Each row was made from one small tree. Brackets hold a mark, then the marks that hang from it, in the order of their numbers. Every link used is in the known rows. Write each row's tree.
Known rows:
{J4 J702}: [-0.02 -0.12 -3.80  0.30 -0.28 -1.26  0.65  1.15  2.78  1.02 -0.62 -0.53
  2.56  1.06 -0.43  4.33]
{J4 {J702 J231}}: [-0.43 -0.47 -2.65 -0.76 -0.06 -0.78  0.39  1.09  3.86  0.28 -0.88 -0.94
  1.37  1.34  0.61  5.31]
{J599 {J231 J160 J702}}: [-1.21 -0.85 -5.09  2.15  0.70 -2.25  2.19 -0.05  4.25 -0.30  1.80  0.48
  0.41  1.39 -0.25  4.01]
{J599 {J231 J160 J485 {J702 J4} J773}}: [-1.12  0.54 -6.56  0.84 -1.78 -4.03  4.10  1.06  7.14 -1.58  4.01 -0.66
  1.29  2.16  0.67  4.88]
{J4 {J702 {J231 J773} J365}}: [-0.83 -0.33 -1.96 -1.10 -1.21 -1.42  1.98  1.38  4.74 -1.10  0.32 -1.33
  4.63  1.91  0.91  4.28]
{J160 {J231 {J702 J365} J773}}: [-0.41  0.69 -4.20  0.83 -0.93 -2.47  1.79  2.07  5.22 -0.79  1.74 -1.76
  4.42  1.92 -0.59  4.08]
{J773 {J231 J160 J485 J599 {J702 J4 J365}}}: [-0.12  1.69 -5.05  1.34 -1.58 -2.23  3.96  2.69  5.68 -3.48  5.05 -0.45
  1.86  2.27 -0.15  4.93]
{J4 {J702 {J231 J485 J599 J773} J365}}: [-0.20  1.12 -4.33 -0.25 -2.12 -2.88  3.04  2.09  6.10 -2.46  2.03 -0.79
  4.27  1.55  0.99  4.95]
{J702 J4 {J231 J599 J773} J365}: [-0.09 -0.53 -1.68 -2.21 -0.44 -1.30  1.92  2.38  4.42 -3.47  1.99 -1.01
  3.11  3.24  0.67  6.58]
{J702 J4 {J231 J160 J599 J773} J365}: [-0.61 -0.34 -2.14 -0.24 -0.64 -2.23  3.02  1.62  4.96 -4.37  3.48 -0.65
  2.34  3.22  0.40  6.43]
{J231 J485 J599 {J702 J4} J773}: [ 1.20  2.50 -6.69  0.56 -1.90 -4.43  3.61  2.87  6.77 -3.27  4.00 -1.14
  1.27  1.97 -0.55  6.00]
{J599 {J231 J160 J485 J773}}: [-1.82 -0.29 -7.85  2.27 -2.12 -4.21  3.43  0.53  4.22 -1.10  2.93  0.80
  1.30  1.61  0.43  2.15]
{J702 J4 {J231 J485}}: [ 0.05 -0.72 -3.97 -3.03 -1.04 -0.66  1.11  1.98  3.79 -1.29  0.36 -1.15
  0.37  2.55  0.66  5.05]
{J365 {J702 J4 {J231 J160 J773}}}: [-0.60  0.44 -2.14 -1.61 -1.01 -2.14  2.03  0.84  3.38 -1.38  1.62 -3.22
  1.80  2.67 -0.46  4.86]
{J599 {J231 J160 J485 {J702 J4 J365} J773}}: [-1.21  0.10 -5.70  0.08 -1.94 -3.45  4.73  1.26  7.11 -2.12  4.29 -0.70
  3.76  2.53  0.71  4.08]
{J365 {J702 J4 J231}}: [ 0.25 -0.38 -1.12 -3.84 -0.05 -0.16  0.21  1.18  1.99  0.21 -0.58 -3.06
  2.10  2.35 -0.46  5.19]
{J231 J160 J485 J599 {J702 J4 J365} J773}: [ 0.57  2.20 -6.40  1.83 -2.20 -4.73  5.60  2.12  7.31 -4.84  5.87 -1.10
  3.16  2.40 -0.76  4.91]

Which tree is each row?
[-1.34  0.51 -6.63  2.55 -2.15 -2.24  2.50  1.45  2.10 -1.28  2.79  0.44
  0.01  1.62 -0.41  1.27] => {J773 {J231 J160 J485}}
[ 0.50  2.07 -5.69 -0.11 -1.95 -3.50  2.98  3.69  7.64 -2.50  3.92 -1.83
  4.19  2.04 -0.04  6.94] => {J160 {J231 J485 J599 {J702 J4 J365} J773}}
[ 0.29  2.17 -6.81  1.77 -1.98 -4.14  3.11  3.02  6.77 -2.52  3.67 -1.24
  4.15  1.33 -0.52  4.81] => {J160 {J231 J485 J599 {J702 J365} J773}}
[-0.83  1.34 -7.29  3.57 -1.82 -3.09  2.55  1.96  2.77 -2.42  3.89  1.09
 -0.55  1.31 -0.50  2.97] => {J773 {J231 J160 J485 J599}}
[-0.59  1.38 -4.92  4.15 -0.10 -2.58  2.28  1.63  3.94 -2.42  3.63  0.36
 -0.93  1.49 -0.89  4.62] => {J773 {J231 J160 J599 J702}}
[-0.90  0.46 -7.09  0.94 -1.65 -3.80  3.14  1.18  5.80 -0.64  2.26 -0.23
  1.95  1.46  0.46  2.89] => {J599 {J231 J485 J702 J773}}
[-1.61 -0.18 -5.57  2.82 -0.40 -3.81  3.05  0.06  5.47 -1.08  2.90  0.15
  0.90  1.72  0.05  3.74] => {J599 {J231 J160 J702 J773}}
[ 0.02  1.79 -4.60 -0.65 -1.95 -3.62  3.20  1.60  4.73 -2.82  3.47 -2.60
  1.47  2.14 -0.24  5.52] => {J365 {J702 J4 {J231 J160 J485 J599 J773}}}
[-0.32  2.23 -7.07  4.03 -1.39 -3.47  3.34  2.05  4.78 -2.90  4.55  0.33
 -0.68  1.20 -0.63  3.57] => {J773 {J231 J160 J485 J599 J702}}
[ 0.00 -0.22 -4.04 -1.07 -0.92 -1.54  3.22  1.93  4.88 -3.99  3.30 -0.47
  2.03  2.68  0.31  5.55] => {J702 J4 {J231 J160 J485 J599} J365}
[-0.83 -1.25 -2.52 -0.97 -0.95 -1.34  1.93  1.18  2.67 -2.17  0.60 -0.83
  3.47  2.70  0.28  2.34] => {J702 {J231 J773} J365}
[-0.20 -0.31 -5.55 -1.69 -0.75 -1.75  2.05  1.59  5.45  0.09  1.47 -0.47
  1.53  1.85  0.62  5.18] => {J599 {J231 J485 {J702 J4}}}
[ 0.10  1.85 -5.75  2.69 -0.26 -3.93  1.31  2.57  5.95 -1.50  2.58 -0.97
  1.43  1.30 -0.88  6.58] => {J160 {J231 J599 J702 J773}}
[ 0.99  1.52 -5.90  1.10 -0.98 -2.98  4.52  2.00  6.01 -3.86  4.72 -0.69
  2.59  1.98 -1.12  5.21] => {J231 J160 J485 J599 {J702 J4 J365}}
[ 0.25  2.89 -8.65  4.89 -2.03 -6.00  4.92  1.42  6.37 -4.15  5.37 -0.24
  0.16  1.17 -1.25  3.48] => {J231 J160 J485 J599 J702 J773}
[-0.57  0.39 -5.90 -1.02 -1.59 -3.25  3.05  1.71  6.68 -0.74  2.43 -0.78
  2.11  2.16  0.89  5.14] => {J599 {J231 J485 {J702 J4} J773}}
[-1.22 -0.54 -7.12  0.31 -2.02 -3.32  2.41  1.14  3.67 -0.14  1.63  0.51
  2.10  1.61  0.64  2.25] => {J599 {J231 J485 J773}}
